What can hang from each mark:
J_771: J_484 J_728
J_185: J_236 J_484
J_534: J_233
J_484: J_233 J_236
J_550: J_19
J_233: J_185 J_534
J_236: J_144 J_484
J_19: J_771
J_734: J_728
J_144: J_233

Every row comes from one small tree of marks. Brackets hold a mark, then the marks that hang from it, in the order of their numbers. Every link used is in the known rows. Which tree was each row made from?
Known rows:
{J_534 J_233}: [-1.60  0.39  0.76  1.23  0.19 -1.58  0.36 -1.73  0.48 -0.59 -0.91  0.10
  1.30  2.14 -2.73 -2.52  0.36 -1.25 -0.31 -2.65  0.15  0.55]
{J_19 {J_771 J_484}}: [ 1.05 -2.64  0.91  1.19  0.16 -1.05 -0.46 -0.08  1.20 -1.40 -2.80 -0.50
  3.35  1.39 -2.24 -1.92  1.20 -0.86 -2.51 -1.58 -0.86 -4.05]
{J_534 {J_233 {J_185 {J_236 J_144} J_484}}}: [-3.65  6.40 -0.21  0.24  0.10 -2.12  6.45 -0.85 -1.52 -0.33  1.43  0.84
  0.46  2.37 -1.75 -0.53 -0.68 -1.46  0.90 -2.70 -0.21 -0.02]
{J_550 {J_19 {J_771 {J_484 J_233 J_236}}}}: [ 2.67 -2.98  0.03  1.46 -0.21 -1.54  2.32  0.29  3.05  1.70 -0.89 -0.06
  3.48  2.15 -2.63  0.93  1.37  0.00 -3.50 -0.40 -1.02 -5.40]
{J_534 {J_233 {J_185 {J_236 J_144}}}}: [-3.57  1.98 -0.19  0.94  0.08 -1.70  6.79 -1.42 -1.46 -0.08  1.88  0.97
 -0.26  2.34 -1.91 -0.67 -0.57 -1.43  1.02 -2.67  0.43  0.00]
{J_534 {J_233 {J_185 {J_484 J_236}}}}: [-0.88  5.54  0.28  0.35 -0.16 -1.50  1.05 -1.28  0.74  1.85 -0.34  1.61
 -0.77  2.51 -2.90 -1.49 -0.22 -1.07  0.39 -2.73 -0.77 -0.36]
{J_19 {J_771 {J_484 J_236}}}: [ 1.26 -2.26  0.69  1.77  0.04 -1.07  0.29  0.19  1.34  0.70 -1.70  0.76
  3.44  1.54 -2.52 -0.86  1.26 -0.62 -2.77 -1.53 -1.09 -4.75]
{J_771 {J_484 J_233} J_728}: [ 3.28 -6.21  1.23  1.07  0.14 -0.77  0.64 -1.09  0.61 -0.67 -2.61 -1.42
  2.71  1.99 -1.46 -2.02  2.50 -0.06 -2.84  0.59 -1.78 -1.34]
{J_484 {J_233 J_185 J_534} {J_236 J_144}}: [ 2.08 -1.97 -0.38  0.02 -0.77 -1.14  6.82 -0.75 -1.32  3.44  2.86  0.79
 -3.58  1.43 -1.29 -0.51  0.44 -1.41 -0.16 -0.04  0.49 -1.33]
{J_236 {J_144 {J_233 J_185 J_534}} J_484}: [-1.09  3.21 -0.16 -1.43 -1.05 -1.01  5.95 -0.93  0.03  0.22  3.22 -0.08
 -3.73  1.42  0.29 -1.58 -0.23 -2.01  0.13  0.02  0.68 -0.10]
{J_534 {J_233 {J_185 {J_484 {J_236 J_144}}}}}: [-0.94  4.69  0.09 -0.21 -0.02 -1.61  5.64 -0.89 -0.74  1.67  1.66  1.45
 -0.10  2.46 -1.79 -0.64 -0.38 -1.35  0.35 -2.88 -0.36 -0.77]
{J_19 {J_771 J_484 J_728}}: [ 1.97 -5.18  1.97  2.02  0.61 -1.08 -0.08 -1.14  1.33 -1.30 -3.54  0.20
  3.46  1.18 -1.36 -1.94  2.06 -0.33 -2.59 -0.67 -1.91 -4.22]
{J_185 J_236}: [-1.52  1.01  0.38  1.65 -0.11 -1.88  1.64 -1.44 -0.13 -0.37 -0.33  0.78
  2.05  1.01 -2.54 -1.53  0.53 -1.14 -1.60 -1.04 -0.05  0.70]
{J_19 {J_771 {J_484 J_236} J_728}}: [ 2.09 -4.76  1.76  2.53  0.47 -1.16  0.49 -1.00  1.48  0.74 -2.44  1.56
  3.54  1.26 -1.64 -0.91  2.13 -0.01 -2.81 -0.62 -2.08 -4.93]
{J_236 J_144}: [ 0.86 -1.62  0.65  0.41 -0.20 -1.47  4.68 -1.29 -0.78 -0.63  0.84 -0.14
  1.98  0.89 -1.04 -1.76  0.50 -1.61 -1.94 -1.54  0.38  0.20]
{J_185 J_236 J_484}: [-1.63  5.31  0.36  0.86  0.03 -2.26  1.28 -0.97 -0.19 -0.61 -0.78  0.62
  2.64  1.10 -2.41 -1.46  0.45 -1.11 -1.75 -1.04 -0.78  0.72]
{J_771 J_484 J_728}: [ 1.84 -5.01  1.95  1.16  0.02 -0.55  0.11 -1.24  1.33 -1.42 -3.32 -0.55
  2.64  1.06 -1.23 -2.14  1.71 -0.19 -2.15 -0.88 -2.04 -0.49]
{J_144 {J_233 {J_185 J_236} J_534}}: [-3.66  2.17 -0.25  0.65 -0.82 -1.49  2.84 -1.71  0.04  0.94  0.03  0.89
 -3.80  1.43 -2.18 -1.27 -0.45 -0.98  0.55  0.63  0.70  0.74]
{J_734 J_728}: [ 0.76  2.99  1.27  0.20 -0.12 -0.88 -0.12 -1.62  0.70 -0.47 -1.53  0.00
  1.55  0.71 -1.95 -2.82  0.38 -1.05 -1.90 -0.52 -1.34  0.60]
{J_233 {J_185 {J_236 J_144} J_484} J_534}: [-2.07  5.05  0.09 -0.21 -0.45 -1.92  6.82 -0.45 -1.59  0.43  1.47  0.86
 -2.46  0.58 -0.89 -0.54 -0.66 -1.65  0.90 -1.35 -0.28  0.29]
{J_534 {J_233 J_185}}: [-0.97  0.69  0.47  0.53 -0.18 -1.03  0.85 -1.88  0.72 -0.01 -0.93  0.23
 -1.53  2.37 -2.71 -2.54 -0.21 -1.28  0.88 -2.83  0.12  0.42]
{J_19 {J_771 {J_484 {J_236 {J_144 J_233}}}}}: [-0.47 -2.27 -0.06  1.06  0.01 -1.46  5.02 -0.05  0.02  0.47  0.30  0.51
  4.01  2.33 -1.40  0.01  1.02 -0.51 -3.46  0.05 -0.04 -5.09]
{J_185 {J_484 {J_233 J_534} J_236}}: [ 1.35  2.69  0.25  0.39 -0.38 -1.98  1.52 -0.62 -0.15  2.76  0.55  0.56
 -0.66  1.42 -2.31 -1.32  1.08 -1.03 -1.46  0.30 -0.56 -0.75]

Which tree is each row?
[-0.50  0.31 -0.41  0.67 -0.60 -1.46  3.21 -1.13 -0.73  1.62  0.73  0.25
 -3.60  1.49 -2.41 -1.28  0.43 -1.15  0.41  0.23  0.25 -0.12]
{J_484 {J_233 {J_185 J_236} J_534}}
[-1.78  3.92  0.17 -0.12 -0.47 -2.11  5.89 -0.81 -0.81  1.86  1.85  1.17
 -0.27  1.23 -0.89 -0.44  0.13 -1.13 -1.54  0.42  0.29 -0.40]
{J_185 {J_484 {J_236 {J_144 {J_233 J_534}}}}}
[-1.80  2.86  0.13 -0.69 -0.69 -1.64  5.61 -0.89  0.02 -0.31  3.24 -0.28
 -0.91  1.26  0.26 -1.46  0.33 -1.95 -1.17  0.10  0.68 -0.08]
{J_236 {J_144 {J_233 J_534}} J_484}
[-2.48  2.09 -0.52  0.68 -0.55 -1.42  2.19 -1.97  0.26  0.27 -0.28  0.75
 -0.80  2.02 -2.57 -1.37 -0.11 -0.72 -0.98  0.49  0.58  0.57]
{J_144 {J_233 {J_185 J_236}}}
[ 3.53 -5.83  1.32  1.72  0.30 -1.49  1.85 -1.10  3.01 -0.31 -2.72 -0.50
  3.57  1.83 -1.39  0.06  2.18  0.37 -3.35  0.38 -1.86 -4.90]
{J_550 {J_19 {J_771 {J_484 J_233} J_728}}}
[ 2.46  2.57  0.00  0.47 -0.17 -1.98  0.76 -0.93 -0.02  2.18  0.22  0.42
  2.22  2.01 -2.67 -1.40  1.38 -0.79 -2.85  0.18 -0.74 -0.94]
{J_185 {J_484 J_233 J_236}}
[-0.94 -0.06 -0.19 -0.11 -0.95 -1.18  6.45 -1.40 -0.50  2.69  2.23  1.40
 -3.70  1.45 -1.01 -0.54 -0.36 -1.20 -0.22  0.28  0.92 -0.46]
{J_484 {J_236 {J_144 {J_233 J_185 J_534}}}}
[-3.52  5.91 -0.46 -0.20 -0.94 -1.47  2.86 -1.06  0.75  0.52  2.07  0.77
 -3.66  1.59 -1.12 -1.26 -0.22 -1.48  0.32  0.42  0.21  0.34]
{J_144 {J_233 {J_185 {J_236 J_484}} J_534}}
[ 3.52 -5.97  1.08  2.30  0.54 -1.35  0.99 -0.85  0.80  1.46 -1.63  0.77
  3.69  2.21 -1.91 -0.75  2.84  0.18 -3.44  0.80 -1.87 -5.76]
{J_19 {J_771 {J_484 J_233 J_236} J_728}}
[-2.05  5.80  0.25  0.16 -0.62 -1.73  2.30 -0.67 -0.08  0.68 -0.47  0.94
 -3.09  0.67 -2.02 -1.38 -0.43 -1.31  0.80 -1.16 -0.70  0.62]
{J_233 {J_185 J_236 J_484} J_534}
[ 2.69 -3.53  0.07  1.57  0.17 -1.40  0.67  0.24  0.62  1.44 -0.96 -0.03
  3.53  2.43 -2.73 -0.78  2.00 -0.48 -3.40 -0.09 -0.82 -5.62]
{J_19 {J_771 {J_484 J_233 J_236}}}
[-4.34  1.29 -0.15  0.98 -0.32 -2.23  7.03 -1.29 -1.53  0.08  2.07  0.62
 -0.33  1.11 -1.00 -0.43 -0.13 -1.24 -0.78  0.53  1.09  0.37]
{J_185 {J_236 {J_144 {J_233 J_534}}}}
[ 2.80 -5.73  1.15  0.29 -0.48 -0.26  1.69 -0.79  0.64  0.53 -2.33 -0.98
 -3.04  1.56 -1.16 -1.86  1.64 -0.31 -0.19  0.50 -1.68 -1.34]
{J_771 {J_484 {J_233 J_185 J_534}} J_728}
[ 1.23  2.00  0.00  0.02 -0.27 -2.15  6.15 -0.35 -1.58  2.59  2.61  0.42
 -0.01  1.32 -1.14 -0.49  0.92 -1.35 -1.56  0.10 -0.17 -1.18]
{J_185 {J_484 {J_233 J_534} {J_236 J_144}}}
[ 3.96 -5.84  0.97  0.32 -0.22 -0.20  1.00 -1.05  0.78 -0.09 -2.66 -1.05
 -0.09  2.25 -1.48 -1.93  1.97 -0.15 -1.49  0.45 -1.83 -1.49]
{J_771 {J_484 {J_233 J_185}} J_728}
[-0.96  5.65  0.08  0.22 -0.30 -1.65  1.67 -0.98  0.04 -0.03 -0.78  0.83
 -0.13  1.29 -2.43 -1.42 -0.15 -1.09 -0.58 -1.20 -0.82  0.54]
{J_233 {J_185 J_236 J_484}}
[-0.62 -0.46 -0.67  0.29 -0.53 -1.65  7.50 -0.71 -2.21  1.45  2.75  0.14
 -2.95  1.42 -1.27 -0.46  0.22 -1.48  0.45  0.13  0.65 -0.56]
{J_484 {J_233 {J_185 {J_236 J_144}} J_534}}
[ 2.02 -4.61  1.75  1.65 -0.08 -0.65  0.83 -0.98  1.39  0.61 -2.27  0.84
  2.69  1.16 -1.53 -1.17  1.85  0.01 -2.56 -0.76 -2.22 -1.16]
{J_771 {J_484 J_236} J_728}
[-1.49  3.59 -0.26  0.28 -0.03 -2.68  7.01 -0.17 -2.43  0.62  2.37 -0.13
  0.47  1.21 -1.17 -0.30  0.70 -1.40 -0.86  0.19 -0.03 -0.53]
{J_185 {J_236 J_144} {J_484 {J_233 J_534}}}
[-3.51  2.67 -0.04  1.36 -0.08 -1.57  2.30 -1.78 -0.07  0.09 -0.07  0.96
 -0.79  2.42 -3.00 -1.45 -0.28 -1.12  1.09 -2.56  0.15  0.37]
{J_534 {J_233 {J_185 J_236}}}
[-1.26  3.01 -0.51  0.25 -0.39 -2.21  7.30 -0.13 -1.55  0.47  4.92 -0.16
 -0.10  1.40 -0.22 -0.38  0.98 -1.96 -0.76  0.02  0.24 -0.77]
{J_185 {J_236 J_144 {J_484 {J_233 J_534}}}}
[-1.09  0.28  0.18 -0.20 -0.86 -0.86  1.35 -1.86  0.85  0.75 -0.87  0.04
 -4.46  1.33 -1.90 -2.41 -0.22 -1.18  0.06  0.38  0.73  0.64]
{J_144 {J_233 J_185 J_534}}
[ 1.78  4.05  0.35 -0.19 -0.54 -1.17  0.88 -1.09  0.82  1.95 -0.55  1.34
 -0.63  1.29 -2.39 -1.51  0.09 -1.00 -1.22 -1.40 -0.98 -0.17]
{J_233 {J_185 {J_484 J_236}}}
[ 4.07 -6.11  0.92  1.09  0.32 -0.71  0.74 -1.08  0.90  0.01 -2.75 -0.43
  0.78  2.30 -1.64 -1.66  2.25 -0.08 -2.05  0.58 -1.71 -5.33]
{J_19 {J_771 {J_484 {J_233 J_185}} J_728}}
[ 2.46  0.90 -0.26 -0.55 -0.28 -1.57  5.16 -0.59 -0.78 -0.24  3.71 -1.05
  2.14  1.99 -0.30 -1.52  1.47 -1.98 -2.47 -0.28  0.14 -1.00]
{J_236 J_144 {J_484 J_233}}
[-1.55  4.01  0.01  0.44 -0.28 -2.02  6.18 -0.55 -0.77 -0.95  3.75  0.47
  2.70  1.09 -0.39 -0.64  0.57 -1.94 -1.63 -1.44 -0.09  0.04]
{J_185 {J_236 J_144 J_484}}
[ 2.25 -5.67  1.34  1.48 -0.25 -0.83  1.84 -0.55  0.54  2.04 -1.20  0.15
 -0.04  1.36 -1.38 -0.90  2.24 -0.03 -1.65  0.71 -1.85 -1.88]
{J_771 {J_484 {J_233 J_534} J_236} J_728}
[ 0.43  3.77  0.86 -0.61 -0.75 -1.11  0.88 -0.97  0.55  0.52 -1.35  0.26
 -3.76  0.64 -1.72 -2.42 -0.30 -1.51  0.56 -1.34 -0.63  0.65]
{J_233 {J_185 J_484} J_534}
[ 3.38 -6.33  1.23  1.82  0.64 -1.22  0.29 -1.00  0.75 -0.59 -2.81 -0.65
  3.62  2.07 -1.58 -1.76  2.81 -0.06 -3.03  0.66 -1.67 -5.05]
{J_19 {J_771 {J_484 J_233} J_728}}
[ 1.93  1.22 -0.28 -1.35 -0.84 -1.08  6.23 -0.35 -0.71  0.96  3.97 -0.71
 -3.59  1.50  0.05 -1.48  0.54 -2.21  0.20 -0.28  0.25 -0.94]
{J_236 J_144 {J_484 {J_233 J_185 J_534}}}
[ 1.88 -1.68  0.05 -0.07 -0.72 -0.94  1.59 -1.35  0.10  1.49 -0.08 -0.47
 -4.26  1.40 -2.13 -2.45  0.59 -1.34  0.25  0.02  0.32 -0.19]
{J_484 {J_233 J_185 J_534}}
[ 1.31 -3.66  0.40  0.19 -0.50 -0.83  1.08  0.27  0.36 -0.11 -1.62 -2.08
 -0.41  1.58 -2.01 -1.86  1.35 -0.81 -1.17 -0.25 -0.63 -1.06]
{J_771 {J_484 {J_233 J_534}}}
